What can hang from each mark:
teru: vimu
vimu: nuvet rata teru tezo tupav
zikon: nuvet rata
rata: vimu
nuvet: gasu vimu
gasu: nuvet rata tezo
tezo: gasu vimu

Every row comes from one small tree of marks. The marks that hang from a mark follow it in brackets, in alphabetical order. Every link used is in the known rows. Which tree was each row made from?
(in the rows, 128 means zero)
Known rows:
vimu{rata teru tupav}: [121 141 159 123 130 130 115 135 136 117 116 173 126 122 119 146 104 106
 134 113]
vimu{nuvet rata tupav}: [132 136 129 135 120 117 138 143 147 127 129 163 121 123  91 130 107  97
 112 120]
vimu{rata teru tezo{gasu{nuvet}} tupav}: [123 122 180 114 107 119  74 135 127 139 149 189 114 124 100 147  27 114
 148 144]
nuvet{gasu vimu{rata}}: [100 150  89 115 131 150 125 140 114  95 112  74 155 150 158 123 214 128
 153 132]
gasu{rata{vimu} tezo}: [167 127  89 140 195 133 134  77 102 130  77  90 148 123 139 152 137 109
 133 122]
zikon{nuvet{gasu}}: [128 110  72 146 109 148 181 145 115 111 142  87 144 140 153  88 214 172
 109 126]
tezo{gasu}: [191 111 129 132 161 153 180 145 119 104 116 110 112 146 144 100 164 187
 124 107]
zikon{nuvet{gasu{tezo} vimu}}: [ 91 119  77 135  92 148 161 120 112 128 143  44 163 137 186 127 217 124
 128 160]
teru{vimu{nuvet rata tupav}}: [120 156 133 140 134 118 128 147 148 136 120 164 113 111 123 137  96 121
 114 108]
vimu{nuvet rata teru tupav}: [122 133 145 123 102 118 109 144 152 134 126 191 124 115  84 135  77  77
 120 119]
rata{vimu}: [181 110  85 149 187 154 162 124 101 104  78 112 142 131 126  99 189 176
 113  78]
zikon{nuvet{gasu{tezo{vimu{tupav}}}} rata}: [ 88 121 134 132  93 110 169 110 156 150 187  82 115 122 148 140 157 153
 106 159]
vimu{nuvet{gasu} rata tezo tupav}: [ 99 136 153 136  84 114  84 144 126 112 139 166 139 136 111 116  95 117
 122 151]
tezo{vimu{rata tupav}}: [146 142 150 116 169 122 141 131 136 124 131 131  91 133 114 133 124 126
 142 108]
vimu{tezo tupav}: [146 124 179 148 134 132 138 131 106 114 124 148 137 134 154 126 127 168
 114 129]
zikon{nuvet{gasu} rata{vimu}}: [104 106  74 141 115 141 175 121 135 123 132  92 150 118 134  84 228 201
  86 104]
nuvet{gasu{rata tezo} vimu{tupav}}: [101 142  89 124 108 122 128  98 111 109 139  62 170 153 176 178 127 107
 161 175]
teru{vimu{nuvet{gasu} rata tezo tupav}}: [ 89 156 157 141  99 115  75 148 127 121 129 167 130 123 142 121  84 142
 125 139]
rata{vimu{nuvet teru tupav}}: [159  95  96 140 112 130 128 136 130 122 106 183 142 118  75 106  83 133
 106  85]
zikon{rata{vimu{nuvet{gasu{tezo}}}}}: [123 116  79 155 124 124 132 107 137 124 110  99 161 120 113 121 169 144
  93 133]
zikon{nuvet{gasu vimu}}: [101 113  62 126  92 154 179 143 114 117 146  57 159 144 172  96 238 160
 125 133]

Which tree is each row?
[138 126 109 131 116 121 106 124 111 123 123 118 153 142 134 110 126 122
 132 163]
vimu{nuvet{gasu{rata}} tezo}
[175 138 120 120 202 122 145  86 118 149 112  70 110 133 152 161 135  91
 153 147]
gasu{rata tezo{vimu}}
[119 165 150 141 163 130 134 138 131 120 110 146 115 118 156 148 124 149
 127 101]
teru{vimu{rata tupav}}
[105 142  82 123 124 124 134 131 126 132 146 108 148 134 117 166 133  95
 147 136]
gasu{nuvet{vimu{rata tupav}}}
[120 145 171 130 138 119  94 136 123 142 144 162 103 119 138 149  47 159
 143 133]
teru{vimu{rata tezo{gasu{nuvet}} tupav}}
[150 150 148 122 198 128 123 106 127 142 104  93  97 125 137 150 154  83
 146 132]
gasu{tezo{vimu{rata}}}
[129 135 160 113 124 105  88 119 155 161 133 164  97 111  88 160  47  40
 140 140]
gasu{tezo{vimu{nuvet rata teru tupav}}}
[113 104 116 127 125 142 164 115 149 155 118 135 137  93 122 103 192 160
  84  89]
zikon{nuvet rata{vimu{teru}}}
[135 135 166 155 122 122 124 144 124 139 124 167 126 114 152 123  90 162
 103 122]
teru{vimu{nuvet tezo tupav}}
[154 108 153 150 150 137 125 118  96 109  99 154 142 127 132 109 119 181
 111  99]
rata{vimu{tezo tupav}}
[ 76 146 157 103 107 147  61 134 107 112 106 119 159 137 166 126 166 111
 161 147]
nuvet{gasu vimu{rata teru tezo}}
[124 119 215 105  84 118  77 145 147 139 138 214 102 117  94 119  25 102
 129 136]
vimu{nuvet rata teru tezo{gasu} tupav}
[106 141 147 117 124 118  77 117 131 119 135 129 115 136 125 158  80  90
 163 147]
nuvet{gasu{tezo{vimu{rata teru tupav}}}}
[ 97 122 100 139  99 136 190 134 145 128 157  85 145 125 156 100 236 187
  89 135]
zikon{nuvet{gasu} rata}
[168  99  84 152 131 129 157 134 124 116 111 155 139 125  84 102 112 152
  98  87]
rata{vimu{nuvet tupav}}
[101 125 137 132  90 139 121 138  97  93 139 101 167 155 177 122 158 176
 141 149]
nuvet{gasu vimu{tezo tupav}}
[180 102 167 130 125 137 140 147 123 131 123 147 112 134 125  87 118 157
 111 131]
vimu{nuvet tezo{gasu}}
[109 133 195 122  95 115  74 137 140 144 125 210 126 110  99 133  59  78
 120 136]
vimu{nuvet rata teru tezo tupav}
[117 145 134 128 143 116 104 116 126 113 139 102 112 144 132 152 111 111
 154 149]
nuvet{gasu{tezo{vimu{rata tupav}}}}
[119 127 119 108  96 113  89 150 149 123 148 162 107 135  78 115  74  96
 148 127]
tezo{vimu{nuvet{gasu} rata teru tupav}}
[ 91 126 118 117 111 142 207 125 153 158 150  70 143 111 171 123 252 154
  94 128]
zikon{nuvet{vimu} rata}
[133 129 104 106 124 127  90 150 143 127 124 137 110 134  87 101 123  90
 150 124]
tezo{vimu{nuvet{gasu} rata teru}}
[149 120 143 131 160 123 115  94  99 123 101 146 143 126 130 132  89 149
 130 116]
gasu{rata{vimu{tezo tupav}}}
[125 138 126 121 145 105  86 107 135 161 146 139 109 118  93 189  49  52
 158 149]
gasu{nuvet tezo{vimu{rata teru tupav}}}
[204 109 108  94 160 121 163 128 145 148 138 107  78 140  98 105  97 125
 147 125]
tezo{gasu{rata} vimu{nuvet}}
[195 104 148 102 163 148 149 143 130 124 123 124  83 140 125  99 126 166
 149 100]
tezo{gasu vimu{teru}}
[137 141 111 134 163 104 115 106 130 153 149 111 107 126 100 182  80  72
 150 150]
gasu{nuvet tezo{vimu{rata tupav}}}
[ 78 136 126 110  97 133 163 131 141 143 153 113 129 118 144 137 168 104
 124 126]
zikon{nuvet{vimu{rata tupav}}}
